Known rows, with every step that occurs:
vasud-fako-pozezan: [ 13  18 -22  -9  12 -10  15  -3 -23  36 -31  14 -40  -3 -31   7  47  16
  -1 -24 -24  -6  22   7  25 -25  14  -9 -21   0   0  -1  12 -22 -23  52
  15  13 -28 -15 -23  25  -2  -5   7 -14  -5 -32   5 -18   0 -39  -9  57
   5 -20  29  38   0]
vasud-tibof-pozezan-fako: [ 14  -4 -39   0  33 -23   1  31 -29   1  27  17  12  -6 -61  -2  46   8
  12 -38 -35  27  20 -27   6  -9 -23 -23   5  10  -4  14  -9  -9   8  -9
  32 -14 -31 -25 -23  26 -28  10 -21 -26  21 -20  56  19 -20 -66   5  37
   4   7   8  43 -16]
fako-vasud-tibof-pozezan-paka: [ 22 -35 -18  -7  30 -24  21  32  -6 -21   0  18  29 -12 -75 -38  27  -3
  17 -33 -13  37  19 -16   3  13  -3 -28  16   7   2  -8 -13 -25  16  -4
  44 -36 -15 -19 -47  -5 -16   7 -15 -24  11 -35  18   3 -19 -63  -4  51
  20  13  23  36 -30]
pozezan-paka-vasud-tibof: [  2 -15  12   7  20 -34   1  25 -15  25   6   9   2 -36 -52 -37  30   1
   6   3 -23  18 -28 -19  13 -33   0 -21 -23   2 -15 -15  13 -58   6  12
  12 -50 -33 -17 -26  29 -10   8 -68   3  -9 -45  -9  -5 -27 -75  19  53
  25  41  31  46 -31]
fako-pozezan: [ 23   1 -21   9  23 -14  40 -14 -27  19 -20  19 -31 -30 -23  22  57  14
   1 -11 -39  -1  14  -9  17 -32  -3 -20  10  -1 -16   8   3 -14   9  28
  16  10 -21 -15 -21   4 -30  12 -15   2   2 -19  20 -19   1 -40 -20  36
   1  -5  25  32  -5]
tibof-vasud-fako-pozezan-paka: [ 28  33  14 -17  26 -46  14   1 -14  55 -39   9 -31 -21 -25  -5  29   8
  15  -6 -30  -3  10   7   7 -44  -3  -3 -10   6 -36   0 -10 -21 -21  33
  11   1 -41   3  -8  23  -6 -29 -27 -10 -29 -48 -16 -31   3 -22 -15  52
  23  -4  24  31 -15]
fako-pozezan-tibof-vasud-paka-mefi: [ 33  18   5   1  17 -22  34 -16 -29  28 -37  34 -17  -6 -18  23  38  13
  19  20 -42 -26  14 -17  35 -21 -10 -12  22   2 -49  11  -3   8 -21  42
  12 -13 -44   9  -7   7  -5 -11 -52  28  -3 -26  32 -22   2 -58  -7  35
  14  -8  32  33 -15]
mefi-paka: [ 10 -28   5  -5  23  -8  41  24 -23 -18  26  47 -17 -12 -20   0  43  13
   7  11 -37  62  17  -2  -5 -18 -13 -52   0  -2 -18 -12  23 -58   7   5
  35 -22 -29  -8 -45  -7   9  24  -3  -5   1 -38  15 -14  -9 -39  28   9
   9 -24  21  47 -13]
pozezan-paka: [ -1 -33  13 -14  20 -36   0  24 -15  20  10  18 -14 -35 -48 -27  31  -9
  13  -1 -23  21 -11  -6 -11 -48   4 -19 -14   0 -18 -13  35 -62  11  12
  14 -18 -30 -17 -28  19   6   5 -42  -1   0 -51 -19 -14  -3 -54  12  44
  10  24  38  48 -12]
mefi-paka-vasud-fako: [ 11  -9  21   5  17  -5  37  19 -25  -5   2  33 -13  -3 -18 -11  29  23
   5  17 -26  43   5  -5  16 -15  -4 -45  -8  -4  -6 -23   6 -63  -8  25
  26 -40 -31  -5 -37   6   3  17 -11  -4 -17 -43   2 -14 -25 -41  27  21
  24 -18  19  45 -21]
vasud-fako: [  8  -1 -16 -19   9  -7  -7  10 -26  20 -16  15 -31  -4 -42  -9  34  10
  -3 -25 -22   3  20  16  10 -25  11 -13 -31  -3  -1 -14  22 -43 -29  40
  20   1 -34 -13 -24  30   7 -13  13 -23  -4 -41 -12 -16 -10 -34   8  50
   9 -19  25  43   0]
vasud-tibof-pozezan: [ 15  -3 -41   3  27 -13  18  32 -27 -10  20  15  11 -15 -56   0  50  13
   1 -31 -34  25  34 -28   4  -7 -18 -25  -4  10  -3   9  -3  -9  11  -6
  44 -25 -29 -20 -32  24 -32   4 -21 -26  34 -14  47  11 -13 -61  14  41
   3   7  12  45 -19]
fako-pozezan-paka-baru: [ 10   4 -12  15  29 -30  44   6 -15  28 -27  18 -27 -22 -34   4  54   4
  12  -3 -33   3  -6  -8  14 -53   5 -21  -6   1 -35  -4  10 -23  16  34
   3   6 -21 -28 -45  22 -13  21 -26  15   0 -30  -4 -17   7 -61 -31  55
  -2   2  31  31  -4]
fako-vasud-tibof-pozezan: [ 27 -32 -27  -6  26 -16  25  25 -10 -28   1  18  27 -12 -71 -25  32   0
  12 -40 -17  35  26 -13   7  16  -8 -32  20   6   2  -7 -20 -19  11  -2
  45 -29 -15 -18 -42  -8 -22   6  -2 -27  14 -29  27   2 -26 -57  -4  44
  18   6  17  32 -29]
vasud-fako-pozezan-tibof: [ 14  14 -20 -10   5  -7  18   8 -27  32 -38  17 -36   6 -40   4  38  16
   4 -13 -31 -16  20   4  35 -18  13  -7 -19   6 -11  -5  16 -17 -36  62
  14   2 -38  -7 -25  21  11  -4 -14  -6   4 -29  13 -17   6 -51   2  59
   6 -21  31  38  -1]
tibof-pozezan-paka-baru: [  6 -20   4  -4  30 -25  30  31 -13  -5 -19   8  17  -4 -59  -3  26  -9
  25  -4 -10   4  24 -22 -17 -50  10 -19  14   4 -20 -10  10 -35  16   4
  41  -7 -18 -28 -50  27 -16  10  -8 -24  29 -33  -9  -4   4 -48 -26  49
   3   9  36  36   6]
pozezan-tibof-vasud-paka: [ 30  -5  16 -27   9 -17  11  13 -33   7 -28  33   0 -11 -38   3  23  -2
  27  20 -49  -1  13  -2  16 -17 -21 -16  10   1 -55 -15  13 -19 -40  29
  25 -38 -58  28  -5   5  16 -24 -59  10  -6 -33  18 -23 -14 -54  17  24
  22  -2  38  35 -18]
tibof-vasud: [ 35   6  12 -16  29 -34  14  -1 -18  23 -17  14 -17 -39 -26   2  31   0
  15  -3 -43   5   6  10  -6 -38 -22 -16   6   2 -52  -2 -10 -28 -17   5
  21 -10 -40   6  -2   7 -22 -34 -22 -17 -21 -40 -13 -35 -13 -11  -4  21
  25   2  16  27 -20]
fako-pozezan-tibof-vasud-paka-baru: [ 34  22  -6   2  21 -17  51  -3 -29  19 -52  28 -18  -6 -26  24  43  11
  20  12 -50 -15  11  -7  32 -31 -12 -16  16   3 -54  -5  -4   6 -17  41
   9 -10 -41   5 -21   6  -2  -3 -44  17  -5 -19  25 -25   0 -58 -21  39
   7 -11  32  25 -10]
pozezan-fako-vasud-paka: [ 14 -32   4 -20  37 -30 -22  -1 -22   9   4  33  14   1 -50  -8  32 -16
  38 -31 -25  32 -15   6  -7 -10 -26 -37  36 -14  -1 -18  -9 -38   8   1
   3  -3 -27 -13 -14  -5   0   9  -5 -14 -43 -53  26   3 -49 -54 -30  16
  17  -2  16  42  -6]
tibof-pozezan-fako: [ 15 -23  -2 -13  31 -22  -1  13 -30   5   3  15  18  -2 -51  15  24  -8
  29 -24 -20   4  21 -19 -15 -29 -10 -19  43   2  -3   6  -7 -28  10  -6
  33  11 -24 -22 -16   8 -25   8  -1 -40  10 -35  32   5 -17 -27 -23  27
   6   6  22  38   4]
paka-vasud: [ 18 -16  20   8  18  -3  14  -9 -28   0 -18   7  -3 -40 -34  -5  33   7
  -1   2 -27  -6 -14  -7  24 -23  -7 -32   3  -2 -19 -20  -8 -49 -10  19
  13 -42 -31  -4  -5  15 -33  -3 -28 -12 -16 -30  -8 -20 -45 -40   8  28
  30  20  23  32 -24]

Rows:
[ 16 -27   7 -17  34 -32 -30  -7 -20  13   6  39  18  11 -48  -5  27 -12
  38 -21 -20  18 -12   0   0  -8 -21 -37  33 -15  -7  -7  -7 -32   6   2
   3  -4 -28 -16 -10  -4   3   2  -1  -7 -41 -56  21   8 -51 -57 -26  14
  20  -2  16  43 -10] : pozezan-fako-vasud-paka-mefi
[ 13   1   8  15  24 -29  38  -7 -19  36 -20  12 -20 -37 -27  -3  44   9
   9   7 -25  -2 -17 -19  22 -45   7 -16   8   3 -14  -3   1 -29  14  31
   5 -15 -25 -19 -21  15 -22  16 -52  10 -11 -30   2 -19  -7 -56 -18  52
  14  22  35  37 -19] : fako-pozezan-paka-vasud
[ 12 -14  -6  12  29  -4  58  31 -20 -24   2  43 -14   9 -25   4  51  11
  11   7 -42  60  11   7   0 -33 -15 -59 -11  -4 -45 -21  17 -59   7  14
  22 -16 -24 -21 -67   6   8  26  19   2   4 -35  -5 -12 -11 -55   8  14
   6 -38  13  36  -3] : mefi-paka-baru
[  7  20 -16  -2  16 -21  18  12 -17  43 -42  10 -38   3 -38  -3  44  12
   5 -18 -21  -2   8   7  20 -42  20 -10 -30   0 -11  -9  17 -29 -16  57
   5  12 -26 -23 -40  37   9   2  -2  -7  -6 -39 -15 -14   7 -55 -19  69
   1 -16  30  38   3] : vasud-fako-pozezan-paka-baru
[ 11 -24  26  -5  23 -28  22  23 -16  -2  -9   3  20 -24 -50  -8  15  -8
  22   4  -2   1  15 -33 -10 -39  11 -13  31   5  -2 -10  -2 -40  16   2
  41 -27 -20 -16 -30  18 -23   6 -36 -28  18 -36  -2  -4  -9 -37 -12  48
  17  29  37  41  -9] : tibof-pozezan-paka-vasud
[ 17  15  10  11  13  -6  23 -11 -24  26 -40   4 -20 -18 -29  -3  32  19
  -3  -5 -18 -21  -6  -6  37 -23  10 -17 -12  -1  -2 -18 -12 -35 -20  49
   7 -26 -31  -9 -10  24 -24  -1 -21  -9 -19 -30  -7 -21 -34 -44  -4  49
  27   5  22  34 -18] : paka-vasud-fako-pozezan
[ 20 -29  13 -12  22 -19   2 -13 -12 -18 -11  40  22  -2 -40 -14  28  -5
  22 -14  -8  14  23  -7   4   5  -4 -35  27 -19  -2 -16   1 -25   8   8
  31 -34 -20  -1 -32  -6   3  -7  10   1 -19 -45  -2  -4 -41 -53 -12  21
  23 -11  28  44 -14] : fako-vasud-paka-mefi
[ 19 -29   4 -21  33 -27   3   9 -19 -12  -2  17  33   5 -55   6  17 -13
  40 -25  -7  14  28 -22 -17 -14  -7 -26  58  -5  11  -6 -16 -21  16  -9
  39   1 -19 -15 -23   0 -17  11   2 -36  -3 -35  35   9 -28 -36 -38  27
   8   1  28  41   3] : tibof-pozezan-fako-vasud-paka
[ 33  11  -3   2  15 -17  44  -4 -30  27 -39  22 -26 -20 -29  20  40  14
  15  10 -50 -19   7  -8  32 -26 -13 -12  20  10 -50   7  -4  -1 -23  42
  12  -5 -40   5 -11  -3 -11  -1 -50  11  -3 -22  30 -30   9 -46  -3  40
  12  -2  30  27 -18] : fako-pozezan-tibof-vasud
[ 17 -30 -19  -9  37 -28 -20  16 -24  13  15  26  13   0 -66 -16  35  -8
  26 -44 -35  36 -19   5   7   2 -25 -34  15   0 -11  -3 -18 -35   4   2
   1  -4 -27 -25 -15  -2 -10  11 -11 -21 -32 -50  36   7 -44 -65 -13  26
  18   9   5  33 -22] : pozezan-fako-vasud-tibof
[ 31  14  -1  -6  16 -20  40 -11 -30  22 -38  27 -21 -17 -24  22  43  10
  22  14 -50 -13  11 -13  29 -26 -12 -13  19   2 -42   3  -3   6 -17  38
  17 -13 -41  11 -11   0  -5  -2 -53  16  -6 -23  31 -25  -2 -51  -9  37
   9  -8  36  30 -14] : fako-pozezan-tibof-vasud-paka
[ 10   1 -10  -3  30 -11  17  -2 -27 -15 -24  37  -4  -4 -25  18  60  -4
  21 -13 -37  25  23   2  -8 -41 -13 -38  -3 -22 -19 -31  22 -23   6  16
  18 -17 -28  -4 -38  30   0   6   8   3  -9 -24 -10  -7 -36 -69 -25  22
  -5 -28  31  43  14] : vasud-paka-baru
[  9  -1  11  -9  23 -17  -9 -20 -29   1   9  48  -1  -6 -11  14  43   4
  16   8 -20  -2  29 -17  -1 -27 -13 -32   9 -23  -7  -3  27 -18   3   7
  23 -27 -33   2 -16  25   1 -14  -7  18 -11 -32   1   4 -34 -59   0  11
   9 -16  31  58   2] : vasud-paka-mefi
[ 33  17  21 -26  32 -37  11 -12 -21  13 -17  27  -9 -36 -13   9  37  -1
  24   0 -38  15  22   1 -14 -45 -27 -21  13 -10 -30 -11  -1 -17  -5   0
  24 -21 -44  22  -1  11  -8 -28 -30  -8 -33 -36  -6 -25 -26 -25 -12  16
  17  -8  25  38 -10] : tibof-vasud-paka
[ 36  38   5 -17  24 -36  20  -4 -19  46 -40  11 -32 -21 -19   3  32  14
  13  -6 -32  -8  13  10  10 -41  -8  -6 -10   6 -38   3 -16 -14 -26  32
  14   4 -39   4  -5  20 -12 -34 -14 -17 -27 -41 -10 -34   0 -13 -13  45
  22 -12  17  27 -14] : tibof-vasud-fako-pozezan
[ 15  -7   9   9  27 -11  38  30 -26 -11  24  35   9   0 -29  -2  33  20
  14  12 -30  58   3 -26  14  -6 -21 -51  13   4  -5  -7 -10 -47  10  -1
  30 -46 -30 -14 -37   4 -12  31 -28  -7  -9 -34  39   6 -32 -58  21  16
  22  -5  11  46 -27] : mefi-paka-vasud-tibof-pozezan-fako
[ 24  -7 -17   3  10  -7  39  -3 -34  15 -30  24 -25 -15 -34  19  46  13
  10   6 -46 -15  11 -10  36 -17  -2 -16  16   7 -36   3   8  -8 -17  47
  17  -8 -36  -5 -21  -1  -8  13 -41  13  12 -18  35 -22   5 -57  -2  41
   3   0  31  31 -11] : fako-pozezan-tibof
[ 19  -1  -2  15  28 -12  12  11 -28   4   0   7  17 -16 -48  -3  34  12
   7 -14 -27   4  -7 -29  26 -11 -18 -26   8   6  -4  -7 -27 -28  -2   5
  19 -46 -32 -18  -9  25 -43   5 -39 -20  -4 -24  30   7 -51 -65   5  37
  26  27  12  37 -31] : paka-vasud-tibof-pozezan-fako
[  9 -16  27  -7  17 -29  16  23 -14   7 -18  -1  18 -13 -52 -15  12  -5
  19   2   2  -6  20 -30  -7 -38  19  -8  17   4   9 -12   3 -40   4  11
  43 -23 -22 -16 -31  25 -17   3 -29 -27  14 -37  -3  -5  -7 -36 -11  56
  19  21  39  44  -8] : tibof-pozezan-paka-vasud-fako
[ 13  -9   6  14  22  -5  43  26 -27 -15  21  37  -4 -14 -23 -10  42  24
   1  13 -36  59   3 -17  18  -6 -22 -56  -6   3 -12 -14   0 -54   3   6
  28 -57 -31  -8 -39   4 -10  25 -30   1  -7 -28  24  -5 -31 -58  36  16
  24  -9  11  45 -31] : mefi-paka-vasud-tibof
[ 15  -8   5  12  23  -8  49  28 -23 -20  20  35   3  -7 -25  -6  35  25
   6  13 -30  56  12 -25  14  -8 -18 -51   7   5  -9 -10  -8 -46  10   0
  41 -54 -28  -9 -43   4 -15  28 -26  -9   5 -27  29   0 -27 -53  29  17
  23  -8  14  45 -30] : mefi-paka-vasud-tibof-pozezan
[ 21 -30 -11  -2  26 -26  11  24  -4 -12   3  22  34  -2 -71 -35  24  -1
  16 -27  -5  23  19 -22   8  13  -1 -32  16   6  -4  -1 -16 -21  13  -2
  39 -37 -15 -24 -42  -2 -13   1 -11 -13  13 -39  18   6 -20 -63   1  51
  22  12  22  37 -33] : fako-vasud-tibof-pozezan-paka-mefi
[ 20   0  -6  19  22  -5  15   7 -27   4   1   9   1 -33 -42 -15  42  17
  -7  -9 -36   7 -12 -18  33  -6 -18 -32 -16   4 -15 -12 -16 -35  -9  13
  15 -55 -35 -13 -12  26 -40  -2 -40  -6  -7 -22  13  -4 -49 -66  22  36
  29  23  11  35 -38] : paka-vasud-tibof
